Every row comes from one small tree of marks. The marks that hang from a mark follow it in brackets, in alphabetical order. Every link used is in the known rows. Which tree was each row made from?
(in the rows, 128 means zero)
Known rows:
kosiz{numez}: [127 131 133 100 125 173 142 111 100 155 103 171 124 114 188 152 104  77
 140 107 118 136 121  84 120 138 117 141  50 127 156 132 140 139 106  89
  58 116 151 122  96 139 138  85 156 125 192 134 186 111 119 121 128 136
 132 134 130 109 104 127 111 156 101 141 160 165  96 126 189 167]
rori{numez{vuno{kivan{gibasut} kosiz lubor}}}: [133 147 145 128 116 142 121 132 149 141 118 142 134  90 183 134 140 110
 147 132 133 128 125 144 118  97 122 144  96 142 136 161 123 198 103  86
  74 121  96 126 122 124 119 112 141 126 151 121  95 107 131 126 116 131
 133  97 144 114 129 146  93 138 105 130 120 164  98 143 150 151]
fuvo{nale{bedorup}}: [135 110 117 132 114 149 188 118 115 182  83 154 161 107 163 141 149  71
 122 150 144 108 125  67  71 123 124 187  57 120 128 115 134 130 104 127
  76 117 112 106 131 124 155  71 178 129 189 176 182 119 130 130 114  80
 185 145 135 105 109 138  69 117  93 166 120 156  94 125 234 180]
numez{rori vuno{kivan{gibasut{nale{bedorup}}} kosiz lubor}}: [169 116 116 117 117  97 122 195 130  91 174 205 142  68 128 151 123 134
 147 158 148 134 126 101 117 107 147 167 162 131 127 175 146 185  82 125
 108 112  78 129 122 110 143 116 160 121 103 127  91 104 124 115 117 133
 101  92 167 161 131 106  81 109 117 125  88 128 115  73 147 194]
kosiz{numez{rori vuno{kivan{gibasut{nale{guzi}}} lubor}}}: [165  98 121  90 110 142 116 189  91 106 148 202 122 100 183 162  92 116
 143 108 142 137 118  95 149 125 146 146  83 139 151 168 155 182  98 115
  75 100 121 102  90 120 141  94 135 100 141 130 153 108 107 120 130 165
  99  90 151 141 111 110 127 129 123 164 139 123  98  93 161 166]
numez{kosiz{rori} vuno{kivan{gibasut{nale}}}}: [177 134 102  98 131 100 131 205 105 108 156 219 158  70 112 150 124 126
 159 163 150 124 116 102 103 125 154 169  98 141 150 162 136 172  80  85
  74 125  69 128  93 115 140  87 171 160 120 134 127 123 131  87 104 146
 125  80 130 164 109  97 143  98 101 139  99 164 109  99 142 168]
rori{numez{kosiz vuno{kivan{gibasut{nale}} lubor}}}: [148 150 127 117 111 117 127 164 130 138 121 159 149  69 183 134 146 113
 138 146 129 116 113 140 123 102 121 151  88 136 134 167 134 205  91  87
  80 109  72 119  99 122 136 100 147 117 144 135  91 109 138 114  91 145
 143  62 137 126 126 116 111 136 113 157 121 167  86 153 149 131]
kivan{gibasut vuno{kosiz}}: [168 158 139 108 180 125 161 108 162 112 129 170 136 113 105 143 136 141
 166  91 144 108 131  80 125  90 143 158 172 169 117 141 102 187 118  51
  99 159  83 139 151 172 112 139 178 187 150 128 136 135 125  84 149 102
 134 147  99 136 111 148  92  87  79  66 128 174  99 137 163 174]
numez{rori}: [139 103  99  64 122 115 143 147 113 158 138 198 112  79 144 171  95  68
 148 137  92 115  94  66  89 148 125 146 100 116 134 133 146 109  85  95
  71 113 121 116  71 140 183  77 191 125 160 120 154 116 145 114 122  95
 104 120 136 134 116 118  87 153 102 155 144 161 103  96 233 212]
lubor{vuno{numez{kosiz} rori}}: [145 132 132 120 113 126 137 135 139 132 138 179 112  78 148 142 122 113
 164 168 147 151 107  86  80 108 124 128  89 129 133 143 114 135  94  92
  77 152 116 135 105 147 126 105 179 136 138 128 109  94 140 120 150 111
 103 114 146 126 122 150  70 128 116 148 104 145 117 125 139 168]
kivan{gibasut{nale{guzi}} vuno{lubor rori{numez}}}: [184 132 145  95 126 109 158 171 146  98 149 154 126 130 159 141 154 155
 170  70 151 110 104  75 159  75 143 117 189 162 125 175 110 177 113 102
 132 146  77  95 134 163 130 136 135 122 167 127 109 142 133 118 145 113
 130  98 121 135 101 143  89  86 126 109 147 133  94 135 180 157]
nese{fuvo{nale}}: [144  86 108 121 132 159 189 100 114 182  83 185 156 106 165 119 149  97
 103 184 130 117 102  95  87 142 110 150  34 108 136 122 131 142  93  70
  49  97 149 162 144 117 158  98 174 155 194 129 208 100 153 115 143 104
 173 159 134 104 144 167  85 113  78 140 153 190 110 150 208 181]
nale{bedorup guzi}: [121 103 145  94  39 152 152  90 143 168  79 147 126  82 123 172 150  58
 149 153 114  97 127  54 106 116 136 147  28 135 143 170 113 112  93 181
 104 140 117  91 107 156 182  99 194  54 151 136 166 114  63 115  88 107
 129 165 134  77 108 144  60 133 110 157 146 184  86 146 223 152]
gibasut{nale{guzi}}: [117 123 123 108 105 116 182 121 114 153 123 189 146  95 152 129 150  82
 121 143 108 119 100  60  91 150 130 116  48 108 151 129 133 109 102 137
  93 123  88 114 106 118 161 109 153  97 163 118 172 104 138 134 101 114
 188 123 128  99 106 112  74 150 143 181 132 161  76 131 210 148]
kivan{vuno{kosiz}}: [149 148 144 120 153 143 156  94 147 145 121 164 137  92 120 134 117 132
 148 121 134 129 135  76  96 123 123 145 125 152 131 134 108 150 106  79
  79 151 106 143 125 159 125 135 184 173 154 127 131 136 132 100 148 112
 143 173 114 126 116 168  75 118  92  92 112 177 108 130 159 193]
kivan{gibasut vuno{lubor rori}}: [193 137 135  86 155 139 151 159 147 101 149 153 126 140 142 147 113 164
 185  69 150 112 126  67 141  81 141 143 220 178 112 162 115 173 113  62
 122 169 108 125 140 178 137 125 161 151 158 132 126 154 134  99 171 100
 105 130 116 157 103 156  89  63  99  71 150 148 127 108 185 189]
vuno{kivan numez{kosiz}}: [153 132 153 149 123 114 105  91 126 141 128 148 129  79 134 128 135 121
 125 152 149 167 159 116  91 132 116 130  89 124 130 167 177 143  97 109
  85 126 104 183 136 108 125 121 167 150 135  94 126  58 135 160 138 110
 151 109 181 138 120 114  90 162 102 135 109 147 111 139 119 132]
nese{fuvo}: [130 106 115 101 118 163 167  96 130 170  88 181 144 100 155 125 141  94
 121 180 106 115  99  96 101 142 108 133  50 110 141 136 120 134  85  67
  61 108 152 173 128 129 160 109 182 145 183 108 201  96 143 101 137 119
 147 169 132  99 147 166  79 132  79 120 165 218 122 152 196 171]
numez{rori vuno{kivan{gibasut{nale{guzi}}} kosiz lubor}}: [177 101 117 111 117  97 120 184 120  94 181 214 135  64 124 150 110 140
 144 155 149 135 123 103 116 114 149 150 141 138 130 179 151 183  81 120
  99 120  81 129 119 114 152 123 153 116  97 110  91 104 124 120 125 135
  96  81 163 164 133 107  93 102 124 133  91 118 109  79 150 198]
kosiz{numez rori{vuno{kivan{gibasut{nale}} lubor}}}: [181 124 156 105 117 171 124 168  80 107 106 157 123 163 215 133 114  98
 180  76 156 140 117 107 153  95 128 113 118 139 182 146 145 122 110 113
  62 124 129 104 123 125  99  88 113 135 225 146 153 111 116 123 121 152
 106 118 152 148  89 133 138 149 107 140 155 131  97  98 159 177]
rori{numez}: [105 144 134  95 111 147 143 107 139 182  89 135 120  97 195 147 138  60
 143 122  97 114  99 115 104 119 108 131  58 123 143 134 119 144 104  85
  60 113 117 113  88 142 144  85 162 120 193 124 139 113 143 126 108 108
 147 117 128  90 116 147  87 173 102 156 156 188  88 161 207 152]
rori{numez{kosiz} vuno{kivan{gibasut{nale}} lubor}}: [172 152 163 132 105 127 127 142 134 142  89 106 150 101 206 105 159  95
 161 129 135 114 116 171 139  69 105 123 129 150 142 163 125 182 100  94
  85 132  48 110 139 132 101 126 134 122 185 135  59 100 139 124  79 131
 143  65 149 133 130 137  97 159 101 167 128 161  74 162 129 115]
vuno{kivan{gibasut{nale{bedorup}}} kosiz lubor numez rori}: [178 128 190 205 104  82  98 104 154  66 181 134 119 104 126 114 194 157
 144 133 200 210 173 117 126  70 109  98 233 112 124 222 174 141  91 165
 166 137  93 182 222 101  98 168 123 135 151  82  53  46 138 209 150  85
 133  79 235 165 125 111  47 124 132  55  85  73 121 115 106 170]
kivan{vuno{kosiz lubor numez rori}}: [180 137 170 148 127 127 127  98 149 121 155 137 120  91 136 138 123 168
 146 106 164 163 157  86 118  96 109 112 184 151 123 173 134 151 103 113
 113 158 125 156 151 153 119 152 154 151 151 125  79 120 135 144 185 112
 112 147 165 148 121 176  59 115 123  60 106 124 128 130 139 210]

Which tree is each row?
[160 147 166 143 111 169 147  85 125 149  95 127 149 104 189 113 117  97
 149 130 135 132 142 132 119  96  98 123 114 146 151 139 124 146 103 100
  72 155 106 127 154 143 111 134 143 122 188 149  93 113 122 117 115 136
 124 139 147 129 133 160  73 149 107 120 121 153  94 135 155 186]
rori{vuno{kosiz{numez} lubor}}
[158 129 157 100 100 164 121 148 113 148  86 123 116 143 212 129 120  84
 188 100 132 123 111 126 121  91 116 109 111 140 172 146 129 110 107 108
  57 136 119 104 109 134 117  86 134 130 217 134 110 116 130 124 113 123
 106 127 150 133 104 166 108 164 100 148 146 156 105 118 179 184]
kosiz{rori{numez vuno{kivan lubor}}}
[167 106 119  87 121 154 111 185  95 109 144 194 122 104 186 164  81 118
 149 106 138 137 122 101 143 122 141 157  98 145 146 161 154 184  97  92
  67 104 135 113  90 125 138  86 142 116 145 133 154 115 111 115 139 159
  85  98 151 148 114 116 130 127 108 147 143 133 112  89 158 177]
kosiz{numez{rori vuno{kivan{gibasut} lubor}}}
[123 150 139 121 104 145 133 121 144 161 110 144 136  74 191 144 131  98
 137 138 117 120 116 137 113 107 110 142  75 134 142 150 118 187 102  92
  66 121 110 117 103 134 135 103 148 111 159 140  97 121 133 119 112 140
 132 106 137 102 134 153  85 149 116 134 125 170  97 153 174 170]
rori{numez{vuno{kosiz lubor}}}
[158 134 137 138 121 155 122 146 117 119 146 178 150  94 149 123 101 147
 153 153 155 150 148 110  91 118 133 150 120 145 146 160 143 160  95 102
  76 143 116 155 133 110 131 114 148 138 125 123 109 113 125 119 137 139
 118 135 158 155 121 140  95 104 116 103  89 141 133  88 138 202]
numez{vuno{kivan kosiz{rori} lubor}}
[186 168 155 123 147 117 157 153 150  80 122 160 145 130 148 140 183 146
 165  85 157 105 122  78 154  54 139 145 208 148 128 162 113 187 114 115
 133 135  69 117 161 158 106 132 141 146 183 159 108 129 118 101 113 126
 140 117 124 141 101 131  77  98 105  72 130 151  79 139 165 166]
kivan{gibasut{nale{bedorup}} vuno{kosiz{rori{numez}} lubor}}
[161 106 138  91 109 159 121 148  92 138 114 166 116 110 199 150  87  81
 154 105 126 139 118 101 135 124 118 136  91 136 155 149 149 137  95 104
  60 110 134 106  96 134 132  93 148 118 184 133 147 106 119 126 127 139
  95 118 155 135 111 133 115 164 102 160 151 139  97 103 169 180]
kosiz{numez{rori{vuno{kivan lubor}}}}
[143 135 147 131 126 145 132  90 103 134 116 189 114  95 142 155 132  77
 154 129 140 157 126  87 106 121 107 126  81 115 171 153 142 113  89 110
  65 122 145 137 127 138 129  96 158 154 201 122 140 101 117 130 113 121
 114 133 153 135 107 128 112 150  97  88 129 142  85 123 179 221]
vuno{kosiz{numez rori}}
[176 146 159 134 102 146 138  96 132 157  96 117 152  93 183 121 112 111
 139 134 130 116 146 136 118  98 103 121 114 150 137 137 142 154 108 103
  78 159  94 137 137 140 124 124 150 113 162 158  88 109 129 119 125 137
 126 119 150 126 135 154  71 157 118 139 124 158 106 152 157 163]
rori{vuno{lubor numez{kosiz}}}
[181 137 151 120 141 160 135 111 120 124 126 165 131 100 158 140  99 146
 144 102 142 138 143  77 129 103 113 139 148 155 130 156 136 170 102  94
  89 137 128 137 127 161 130 130 159 142 160 143 109 130 118 110 147 136
 111 151 136 148 116 153  85 116 104  82 127 140 101 123 152 205]
kivan{vuno{kosiz{numez{rori}} lubor}}
[156 119 136 108 115 166 117 169 104 114 146 172 128 117 184 148  94 125
 158 107 154 153 133 105 137 119 135 148 104 148 151 168 141 174 101  91
  77 123 140 118 113 124 123  98 135 122 155 125 152 119 116 125 151 148
 104 112 154 139 107 135 123 112 110 127 136 135 126  93 145 171]
kosiz{numez{vuno{kivan{gibasut} lubor rori}}}
[141 136 158 164 137 110 131 129 155  89 159 179 110 101 133 114 160 131
 172 158 181 183 121  99  87  90 136 119 142 122 135 155 116 141 102 103
  99 150  92 156 165 121  75 144 153 168 138  89  99  59 148 152 161  96
 126 109 172 137 120 143  61 122 114 124  78 119 117 106  91 147]
lubor{vuno{kivan{gibasut{nale}} kosiz numez rori}}
[166 137  94  83 113 117 138 178 102 146 140 214 152  49 115 169 100 110
 153 172 128 112 111  94  92 135 140 169  60 140 157 150 128 158  77  83
  54 134 100 118  64 135 169  69 188 140 127 156 125 147 123  71 104 152
 104 103 119 146 117 117 135 107 105 136 109 178 110 112 180 205]
numez{kosiz{rori} vuno}
[141 112  95  87 119  97 136 165 129 138 167 222 129  34 113 176  93 100
 142 169 117 124 106  93  91 145 141 165  92 127 140 145 125 160  79  97
  62 116 101 116  74 127 162  98 186 141 111 132 113 131 135  95 130 132
  92 115 140 135 137 131  93 131 112 136  92 156 114  88 185 228]
numez{rori vuno{kosiz}}
[161 146 138 130 146 130 133 150 131  99 125 188 124 114 158 120 141 128
 165 150 162 140 113  95  91  96 147 137 102 133 134 135 131 159 108  86
  77 143  89 152 132 124  94 111 157 156 138 120 130  67 136 120 138 123
 128 101 141 140 113 121  91 126 105 159 105 144 103 121 106 120]
lubor{vuno{kivan{gibasut{nale}} numez{kosiz{rori}}}}
[168 111 154 136  84 132  98 145 115 133 145 129 116  99 179 116 131 117
 165 142 150 176 132 119 109  99  92 111 160 128 134 210 159 122  71 119
 113 129 118 143 136 127 152 113 147 112 169  87  66  92 147 175 121  89
 114  79 196 166 117 129  82 129 110 118 124 115 120 110 151 176]
vuno{kivan lubor rori{numez{kosiz}}}
[148 144 141 132 155 154 138 130 134 101 118 195 115 124 142 113 132 115
 193 154 160 145 110  88  77  92 142 144 116 139 143 135 108 137 102  75
  70 157 106 149 149 138  96 115 168 173 152 106 128  80 129 109 133 101
 114 134 132 147 110 137  86 104  84 124 100 150 106  97 121 167]
lubor{vuno{kivan{gibasut} kosiz{rori}}}
[189 154 133  87 172 159 159 138 145 110 117 154 143 147 157 136 108 161
 169  69 136  90 133  73 141  83 143 157 191 182 107 138 122 196 127  49
 108 166 102 136 143 177 134 120 160 150 153 148 143 146 124  82 158 114
 124 140  96 146 107 147  92  71  92  81 156 167 112 127 184 166]
kivan{gibasut vuno{lubor}}
[112 124 133 114  71 117 179 126 128 150 106 173 152  91 144 143 176  67
 127 152 113 112 108  52 102 131 134 134  50 105 151 143 120 111  98 177
 114 117  81  98 110 120 162 108 165  74 167 141 171 104 113 132  80 115
 187 137 134  81 103 112  53 153 138 179 131 176  74 136 211 138]
gibasut{nale{bedorup guzi}}
[173 125 158 111 110 160 122 134 110 134 105 134 123 141 187 130 108 108
 176 102 145 134 131 106 111 102 122 109 125 141 164 141 146 100 112 115
  65 151 127 135 127 126 117  95 135 138 196 136 127 105 128 128 142 122
 105 144 160 145 104 156 100 154 110 131 134 142 122 103 169 192]
kosiz{rori{vuno{kivan lubor numez}}}
[180 117 152 126 104 118 101 155 124 110 150 131 114 115 168 126 147 126
 179 122 159 161 127 122 126  79 105 119 194 139 126 214 155 147  77 101
 126 135 103 138 150 137 143 118 145 121 167  83  68  90 145 164 122  83
 106  59 185 173 114 116  94 104 100 101 134 113 114 114 153 163]
vuno{kivan{gibasut} lubor rori{numez{kosiz}}}
[183 115 174 169 123 133  97 114 117  78 170 155 110 118 143 117 147 138
 172 121 189 204 159 113 130  81 103 113 208 134 137 221 162 141  78 116
 132 141 128 163 197 130 114 147 131 143 170  74  78  74 127 181 141  91
 100  88 206 186 115 116  90  95 102  49 113  81 117  92 120 199]
vuno{kivan{gibasut} kosiz{numez} lubor rori}
[130 133 126 102 108 144 147 154 138 145 121 176 109  87 168 139 123  88
 183 168 130 134  80  89  80 104 120 134  80 132 140 140  92 132  88  78
  67 147 114 108  89 156 130  94 181 131 162 126 108 110 146 109 127 105
 107 111 128 119 117 158  76 127 105 162 118 162 106 123 157 169]
lubor{vuno{rori{numez{kosiz}}}}
[165 142 187 177 113 147 121  70 144 136 108 104 144 105 173  94 130 125
 143 135 158 157 167 151 108  93 101 107 140 146 140 153 145 147 112 118
  85 159  95 164 183 117  88 157 134 139 161 121  74  78 129 154 142 121
 137 138 181 135 140 165  57 161 114 119  96 136 115 133 108 160]
rori{vuno{kivan kosiz lubor numez}}
[173 160 149 115 154 110 160 156 142  78 128 183 138 125 125 154 177 128
 166  79 163 117 119  67 156  77 152 153 170 143 145 151 103 177 113 108
 115 125  73 109 145 154  92 126 151 173 186 154 148 132 110  94 121 131
 142 132 115 131  92 128 102 108  95  82 130 160  78 130 153 162]
kivan{gibasut{nale{bedorup}} vuno{kosiz{numez rori}}}
[167 117 177 173  98  95 108 120 140  89 169 141 110  99 147 109 188 128
 165 135 178 189 135 125 125  70 102  92 197 120 137 224 149 139  79 140
 145 132  88 146 195 120 120 158 124 123 170  63  43  68 142 194 115  79
 130  62 205 165 121 117  69 113 121  82 105  86  94 119 132 175]
vuno{kivan{gibasut{nale{guzi}}} kosiz lubor rori{numez}}
[160 132 176 178  98  97 111 133 148  87 162 133 120 104 149 111 201 121
 167 139 179 186 139 125 127  62 100 110 218 113 132 222 145 141  76 147
 153 124  83 146 197 117 110 151 130 127 179  81  47  67 145 190 107  76
 134  70 211 160 117 116  57 121 113  75 101  99 101 116 129 170]
vuno{kivan{gibasut{nale{bedorup}}} kosiz lubor rori{numez}}
[145 133 159 157 136 121 122 117 159  94 152 172 101 104 130 120 146 134
 177 158 180 181 127 103  83  87 134 121 139 133 131 160 114 142 102  94
  94 157 104 157 163 129  81 140 161 169 134  87  96  63 139 145 167  90
 108 116 169 140 121 150  67 117 105 112  83 123 122 108  92 158]
lubor{vuno{kivan{gibasut} kosiz numez rori}}
[139 131 146 137 139 161 130 126 124 114 122 197 113  99 161 117 114 106
 170 165 152 163 115  93  80 111 127 143  80 129 144 140 117 144  94  87
  60 132 119 141 129 132  96 119 169 154 146 105 125  71 127 124 131 119
 110 134 147 139 120 142  81 133  92 149  96 142 100  99 104 162]
lubor{vuno{kivan kosiz{numez{rori}}}}
[193 156 156 135 147  86 146 140 161  71 144 165 140 104 129 152 175 163
 139  88 163 117 139  78 160  65 140 141 220 142 108 168 137 203 117 127
 143 127  64 135 166 148 106 150 145 143 148 155  97 107 121 119 139 127
 134 108 147 141 117 121  60 112 119  77 115 133  88 142 146 160]
kivan{gibasut{nale{bedorup}} vuno{kosiz lubor numez{rori}}}
[186 139 157 134 140 128 125  99 143 122 136 155 124  86 144 145 110 162
 133 105 147 140 152  84 124 102 115 126 165 150 115 158 149 170 108 109
  98 144 120 157 136 152 128 141 159 146 142 135  88 114 126 126 169 128
 111 143 153 146 127 160  64 130 117  78 113 132 112 135 146 203]
kivan{vuno{kosiz lubor numez{rori}}}
[153 142 124 124 120 152 139 140 121 131 141 185 150  83 149 140  99 136
 146 152 137 128 134  99  96 118 129 152 110 140 147 146 133 166  96  98
  73 145 123 140 117 128 149 102 153 124 136 149 110 134 126 100 130 145
 111 132 138 142 128 141  90 105 122  98 103 150 125 103 175 221]
numez{vuno{kosiz{rori} lubor}}
[182 133 118 120 100 119 131 176 118 111 144 190 173  60 125 136 131 145
 138 178 151 116 140 106 117 106 144 173 103 150 127 185 145 205  82 113
 107 136  65 133 122 122 158 113 166 100  92 142 101 113 105  98  90 151
 132  77 141 155 128  95 104  81 115 139  97 155 101 120 136 141]
numez{kosiz vuno{kivan{gibasut{nale{bedorup guzi}}} lubor}}
